Each row was made from one path, in order. Every step used is in the known rows, and no mark comes twice. Write each row's path.
Known rows
C/D/W: [ 1.44 -1.92  2.56  0.86 -0.58  0.37 -1.72 -0.24 -0.03  0.32  1.47 -1.86
 -0.81 -0.44 -0.41 -1.17  0.65  2.37]
M/D/W/L/C: [-2.00  0.30  0.73  1.45 -1.63  1.68 -1.85 -1.49 -1.25 -1.29  2.25 -6.01
 -0.44 -1.92 -2.99 -1.88  0.44  2.22]
M/D/W/L/N: [-1.74 -0.54 -0.19  1.69 -1.65  0.79 -1.57 -1.27 -1.38 -0.77  3.47 -6.86
  0.62 -2.17 -2.46 -1.19  0.33  2.91]
N/D: [-0.59  0.81  1.17  0.07  0.10  0.33 -0.35  0.70 -1.36  0.24  0.30 -1.14
 -0.59  0.14 -0.39 -1.97  0.79  2.04]
W/L/C/M/N/D: [-2.86  2.49 -0.92  1.52 -0.68  0.77  0.19 -0.25 -1.31 -1.03  0.40 -6.78
  0.70 -0.30 -3.49 -2.74  2.33  3.08]
C/M/L/N/D: [-1.95  1.83 -1.02  0.72 -0.84 -1.11 -0.53  0.09 -2.12 -0.99  3.00 -3.52
  1.82 -0.15 -1.33 -1.52  2.28  3.41]
W/L/N/D: [-2.97  0.83 -1.11  0.53 -0.57 -0.26 -0.32  0.18 -1.27 -0.37  1.53 -5.77
  0.44 -1.42 -2.20 -2.02  1.68  3.67]
W/L/N: [-3.97  0.58 -1.04  0.63 -0.58 -0.29 -0.19  0.27 -0.61 -1.59  1.50 -6.19
  0.29 -1.59 -2.54 -0.98  1.22  3.13]
N/D/W/L: [-0.26 -0.53  1.13  0.86 -0.54  0.15 -0.20 -0.66 -1.21  0.17  1.21 -4.20
  0.03 -1.45 -0.90 -2.73  0.67  2.46]
M/W/L/N: [-4.31  0.66 -1.30  1.24 -1.35  1.22 -1.29  0.23 -0.84 -1.41  1.13 -6.42
 -1.19 -0.49 -1.98 -1.90 -0.75  2.80]
M/N: [-0.55  0.65  0.21  0.97 -0.03  0.36 -0.16  0.30  0.22 -0.80  0.26 -4.33
  0.86  0.57 -2.09 -0.35  0.54  2.14]
C/M/L/N/D/W: [-0.50  0.46 -0.38  1.09 -0.85 -0.74 -0.40 -0.66 -1.93 -0.88  3.59 -3.81
  2.23 -0.86 -1.21 -1.90  1.97  3.35]
N/D/W: [ 1.19 -0.74  1.95  0.65  0.03  0.82 -0.27 -0.29 -1.15  0.38  1.13 -1.40
 -0.04 -0.76 -0.15 -2.49  0.44  2.06]
D/W/L/M/N: [-0.04 -1.74  1.06  2.02 -0.15 -0.41  1.17 -1.46  0.63 -0.77  1.56 -5.22
  1.63 -2.35 -2.70 -0.89 -0.11  1.80]
C/M/D/W/L: [-2.15  0.30  0.54  2.14 -1.68  0.44 -0.18 -0.76 -2.24 -1.11  2.88 -5.72
  0.23 -0.87 -1.42 -1.55  0.36  1.67]
L/N/D/W: [ 0.64 -0.90  0.34  0.68  0.13  0.94 -0.34 -0.28 -1.10  0.17  2.30 -2.69
  1.01 -1.40 -1.11 -2.31  1.16  3.34]
M/D/W/L: [-1.50 -0.37  0.98  1.55 -1.74  0.64 -1.38 -1.22 -1.40 -0.75  2.59 -5.95
 -0.17 -1.74 -1.85 -1.16 -0.20  2.01]
W/L: [-3.69  0.75  0.37  0.45 -0.63 -0.43 -0.23  0.26 -0.61 -1.57  0.34 -5.10
 -0.69 -0.95 -1.82 -0.92  0.48  1.99]
L/C/M: [-3.00  2.02  0.58  0.74  0.00  1.64  0.05  0.59 -1.19 -2.31  0.37 -1.76
 -0.69  0.10 -2.11 -1.94  1.55  1.58]
N/D/W/L/C/M: [-1.16  0.62  0.73  1.32 -0.51  1.10  0.21 -0.73 -1.79 -0.61  1.25 -4.37
  0.12 -1.35 -1.81 -3.65  1.67  2.52]
L/C: [-2.44  1.39  0.97  0.15  0.08  1.76 -0.94  0.26 -0.32 -1.97 -0.18 -1.70
 -1.09 -0.39 -2.47 -1.59  1.11  1.83]

Which path is each row?
[ 0.39  1.10  0.41  1.69 -0.14  1.98  0.27 -0.61 -1.05 -0.73  1.00 -3.81
  1.19 -0.03 -2.55 -2.92  1.91  2.60] -> L/C/M/N/D/W
[ 0.09 -0.08 -0.15  0.39 -0.78 -0.70 -1.66 -0.97 -1.16 -0.43  3.28 -3.89
  2.05 -1.61 -1.54 -1.61  1.68  3.91] -> M/L/N/D/W
[-4.63  1.60 -0.24  1.08 -1.34  2.21 -1.69 -0.25 -0.78 -1.97 -0.27 -5.49
 -2.46 -0.22 -2.37 -2.63 -0.66  2.03] -> M/W/L/C
[-4.00  0.81 -0.01  1.18 -1.44  1.00 -1.18  0.14 -0.82 -1.36  0.11 -5.40
 -2.21  0.17 -1.22 -1.90 -1.37  1.74] -> M/W/L
[-1.10  0.35  0.12  1.58 -0.06 -1.09  1.13 -0.58 -0.11  0.34  0.72 -4.77
  1.33 -1.41 -2.77 -1.25  0.56  2.29] -> W/L/M/N/D
[-1.19  0.67  1.57  0.29 -0.32  1.45 -2.43  0.24  0.01 -0.62  0.19 -1.46
 -1.62 -0.01 -2.24 -1.57  1.75  2.67] -> L/C/D
[-1.59  0.37  0.01  2.01 -0.69  1.22  0.42 -1.16 -0.37 -1.89  1.36 -7.18
  1.16 -1.36 -3.36 -2.19  1.44  2.50] -> D/W/L/C/M/N
[-2.31  1.00 -0.70  0.06 -0.80 -1.08 -1.76 -0.24 -0.58 -1.81  2.73 -3.99
  1.44 -0.99 -2.15 -0.12  1.57  3.43] -> M/L/N
[-1.53 -1.04  1.29  1.01 -0.67  0.14 -0.07 -0.76 -0.36 -1.43  1.18 -5.07
 -0.09 -1.81 -1.39 -1.49  0.17  1.90] -> D/W/L
[ 0.06  0.11  1.53  0.35 -1.25  0.14 -3.33 -1.37 -0.08 -1.02  2.11 -3.05
  0.09 -1.11 -2.44 -1.26  1.95  3.31] -> M/L/C/D/W
[ 0.37 -2.36  2.39  1.46 -0.61 -0.79 -0.72 -0.99  0.32  0.39  1.76 -2.99
 -0.28 -2.02 -1.47 -1.09  0.45  2.25] -> C/D/W/L/M
[-2.53  1.98  0.53 -0.23 -0.73  0.08 -2.21 -0.54 -0.43 -2.41  1.12 -2.90
  0.10 -0.74 -2.69 -0.95  1.53  2.56] -> M/L/C
[ 2.20 -0.43  0.87  1.38 -0.07  0.78 -0.08 -0.50 -0.36  0.70  1.06 -4.10
  1.55 -0.12 -1.46 -1.94  0.75  2.69] -> M/N/D/W
[ 0.40 -0.77  2.20  0.72 -0.39  1.78 -2.17 -0.63  0.13 -0.52  0.87 -1.87
 -1.15 -0.80 -2.01 -1.98  1.46  2.62] -> L/C/D/W
[ 0.49 -1.43  2.34  1.75 -0.40  0.35 -0.02 -1.24 -0.66 -0.21  2.64 -0.60
  0.38 -2.04 -1.53 -0.56 -1.09  0.88] -> L/M/D/W
[-1.41  1.32  0.88 -0.05 -1.14 -0.25 -3.46 -0.56 -0.20 -1.17  1.44 -2.81
 -0.41 -0.38 -2.59 -0.87  2.18  3.26] -> M/L/C/D
[-1.25  1.27 -0.80 -0.02 -0.72 -1.02 -1.67 -0.29 -1.28 -0.50  2.64 -3.58
  1.54 -0.88 -1.72 -1.20  1.90  3.89] -> M/L/N/D
[-3.83  2.29 -0.94  1.54 -0.74  0.75  0.27 -0.18 -0.69 -2.06  0.38 -7.16
  0.50 -0.35 -3.77 -1.80  1.94  2.57] -> W/L/C/M/N
[-4.72  2.10 -0.22  0.92 -0.63  0.75  0.12  0.08 -1.24 -2.49  0.35 -5.23
 -0.68 -0.78 -2.89 -2.11  1.67  2.11] -> W/L/C/M
[-1.06 -1.79  1.76  1.43 -0.12 -0.47  1.06 -1.10  0.10 -1.03  1.57 -3.21
  0.51 -2.78 -1.77 -1.21 -0.43  1.32] -> D/W/L/M
[-1.74 -1.22 -0.01  1.15 -0.58  0.29 -0.04 -0.79 -0.36 -1.39  2.28 -6.18
  0.80 -2.37 -2.20 -1.51  0.78  2.94] -> D/W/L/N
[ 2.50 -1.33  1.60  1.74  0.66 -0.06  1.22 -0.99  0.19  0.88  1.34 -1.50
  2.00 -1.28 -1.80 -1.49  0.01  1.80] -> L/M/N/D/W
[ 1.01 -0.03  1.00  1.35  0.67 -0.38  1.10 -0.17  0.04  0.77  0.69 -1.30
  1.54 -0.51 -1.97 -1.07  0.29  1.81] -> L/M/N/D
[ 1.13  0.34  0.51  2.01 -0.21  0.62  0.98 -0.20 -1.32  0.21  1.42 -4.00
  1.74  0.56 -0.98 -2.26  1.24  2.36] -> C/M/N/D/W
[-1.00  2.42 -0.14  1.36 -0.07  1.70  0.22  0.22 -1.17 -0.82  0.34 -3.50
  0.79  0.74 -2.65 -2.62  2.15  2.57] -> L/C/M/N/D
[-0.28 -1.82  0.77  1.21 -1.00 -0.09 -1.77 -0.68 -0.09  0.15  2.44 -5.55
  0.04 -1.70 -1.81 -1.37  1.44  3.71] -> C/D/W/L/N
